Each row was made from one small tree. The marks that hang from a mark follow it in brackets, in the order of their numbers. Every link used is in the known rows. Write each row's tree.
In the rows, 100 means zero.
Known rows
K818[K73 K194[K510] K451]: 123 71 92 57 82 135 108 119 96 78 110 66 100 120 116 113 104 87 112 135 108
K774[K128[K666[K194[K818]]]]: 122 117 95 104 115 79 99 80 96 126 89 132 65 105 96 78 99 109 116 109 94
K666[K128]: 103 92 85 120 104 74 113 83 99 117 101 72 119 76 98 102 101 107 107 92 111
K666[K128[K774] K194[K510 K818[K73 K451]]]: 103 102 97 147 109 95 87 94 103 98 96 148 55 124 70 128 101 105 92 106 103
K818[K194[K666[K128]]]: 106 80 95 85 97 91 95 93 100 111 105 93 136 111 119 87 105 106 118 108 103
K689[K300]: 97 97 87 112 110 95 101 99 91 111 102 57 111 99 104 88 100 96 107 70 109
K818[K194[K510] K451]: 120 82 96 77 100 116 103 126 92 91 109 45 82 120 113 106 111 90 126 129 97
K818[K194[K666] K451]: 121 78 105 63 100 121 95 111 93 102 106 81 126 143 123 84 117 91 126 129 95
K510[K194[K666 K818[K73]]]: 83 104 118 90 106 100 97 107 112 85 96 129 123 70 93 91 92 94 98 94 97
K128[K666[K194[K818[K73]]] K774]: 113 98 109 113 97 100 98 82 99 112 86 163 82 127 72 116 77 108 79 97 89
K774[K128[K666[K194[K510 K818[K73[K689]]]]]]: 108 121 95 107 99 89 103 91 100 115 93 131 57 91 106 88 96 107 116 105 93
K818[K451]: 119 92 101 91 101 110 116 105 92 106 102 60 106 117 103 98 110 90 117 114 99
K774[K128[K666[K194[K510]]]]: 121 119 96 111 116 82 95 88 94 122 92 104 48 93 110 85 91 109 114 114 93
K451[K818]: 95 110 99 69 96 85 101 88 98 100 98 81 102 97 93 112 93 107 75 105 97
K774[K128]: 119 109 92 101 97 90 114 91 92 108 98 73 107 122 110 80 102 104 124 115 106
K689[K73[K818] K300]: 97 98 101 115 90 110 100 80 88 112 100 80 116 127 97 90 102 100 43 54 113
K689[K73 K300]: 94 97 104 134 83 102 95 88 91 113 100 80 119 128 98 93 107 97 56 56 115
K774[K128[K666]]: 124 109 91 99 108 91 111 85 92 113 94 93 91 88 109 79 92 106 116 115 98
K510[K194[K666 K818]]: 81 111 120 104 117 88 93 111 109 92 95 114 111 71 91 86 96 95 106 90 91
K818[K73[K689] K451]: 111 86 98 73 71 130 131 108 98 103 105 68 135 119 122 103 112 87 117 106 108
K666[K128[K774] K194[K510 K818]]: 92 111 100 165 112 69 85 91 104 112 95 139 49 115 67 125 95 113 96 93 96
K510[K194[K818[K451]]]: 101 104 110 95 127 97 106 119 104 94 94 77 103 85 85 95 110 87 112 98 102
K451[K818[K73 K194]]: 109 87 91 27 81 105 101 89 101 90 102 90 127 120 104 114 95 104 72 116 111

Which tree is each row?
102 109 100 159 121 82 84 98 101 107 95 135 43 124 69 123 105 107 101 104 96 : K666[K128[K774] K194[K510 K818[K451]]]
106 101 99 75 90 117 135 103 92 118 104 45 120 116 122 91 111 96 118 91 94 : K73[K689 K818[K451]]
94 95 97 64 87 110 80 95 103 69 104 124 109 108 102 123 83 110 64 125 102 : K451[K818[K73 K194[K510 K666[K128[K774]]]]]
94 88 97 103 97 91 88 107 101 97 110 88 99 84 117 99 97 106 115 112 94 : K818[K194[K510 K666[K128]]]
91 99 94 43 71 107 103 107 104 86 107 77 108 103 117 122 95 105 82 109 103 : K451[K818[K73[K689] K194[K510]]]
115 84 96 90 98 128 95 91 85 109 102 69 120 155 106 85 118 93 56 73 117 : K689[K73[K818[K194 K451]] K300]
82 107 112 93 118 118 93 122 108 87 98 110 125 79 107 81 110 85 110 83 102 : K510[K194[K666 K818[K73[K689[K300]] K451]]]
116 73 97 83 89 139 89 114 98 71 109 110 114 124 116 110 99 94 104 138 105 : K818[K73 K194[K510 K666[K128[K774]]] K451]
93 102 113 119 127 93 90 105 106 98 94 90 129 84 108 95 90 101 98 95 106 : K510[K194[K666[K128[K774]]]]
92 95 92 43 80 104 95 89 106 97 104 109 143 106 123 105 103 109 81 106 108 : K451[K818[K73[K689] K194[K666[K128]]]]
99 107 103 107 100 83 94 89 103 116 94 145 41 59 83 112 81 106 89 94 82 : K128[K666[K194[K510 K818[K73]]]]
78 106 102 129 92 107 86 106 106 67 108 163 74 46 80 106 97 97 102 117 84 : K194[K510 K666[K128] K818[K73 K451]]
81 110 110 118 128 79 90 103 111 98 95 118 115 54 90 87 100 100 105 88 99 : K510[K194[K666[K128] K818]]
89 105 89 93 98 106 122 99 92 123 105 42 124 100 124 83 102 101 110 56 102 : K73[K689[K300] K818]
90 110 105 125 95 98 104 121 98 79 106 100 50 73 71 112 101 92 114 112 79 : K194[K510 K818[K451]]
80 111 86 142 108 72 89 91 108 119 101 128 58 78 91 111 108 107 103 67 107 : K666[K128 K194[K510 K818[K73[K689[K300]]]]]
61 111 109 153 70 103 95 108 109 70 107 168 97 67 83 116 84 107 99 94 83 : K194[K510 K666[K128[K774]] K818[K73[K689]]]
78 105 113 116 107 101 99 107 114 87 95 130 139 80 96 97 95 99 100 85 104 : K510[K194[K666[K128[K774]] K818[K73[K689]]]]
95 101 107 84 107 110 116 120 108 91 96 83 120 85 97 98 110 85 112 92 108 : K510[K194[K818[K73[K689] K451]]]
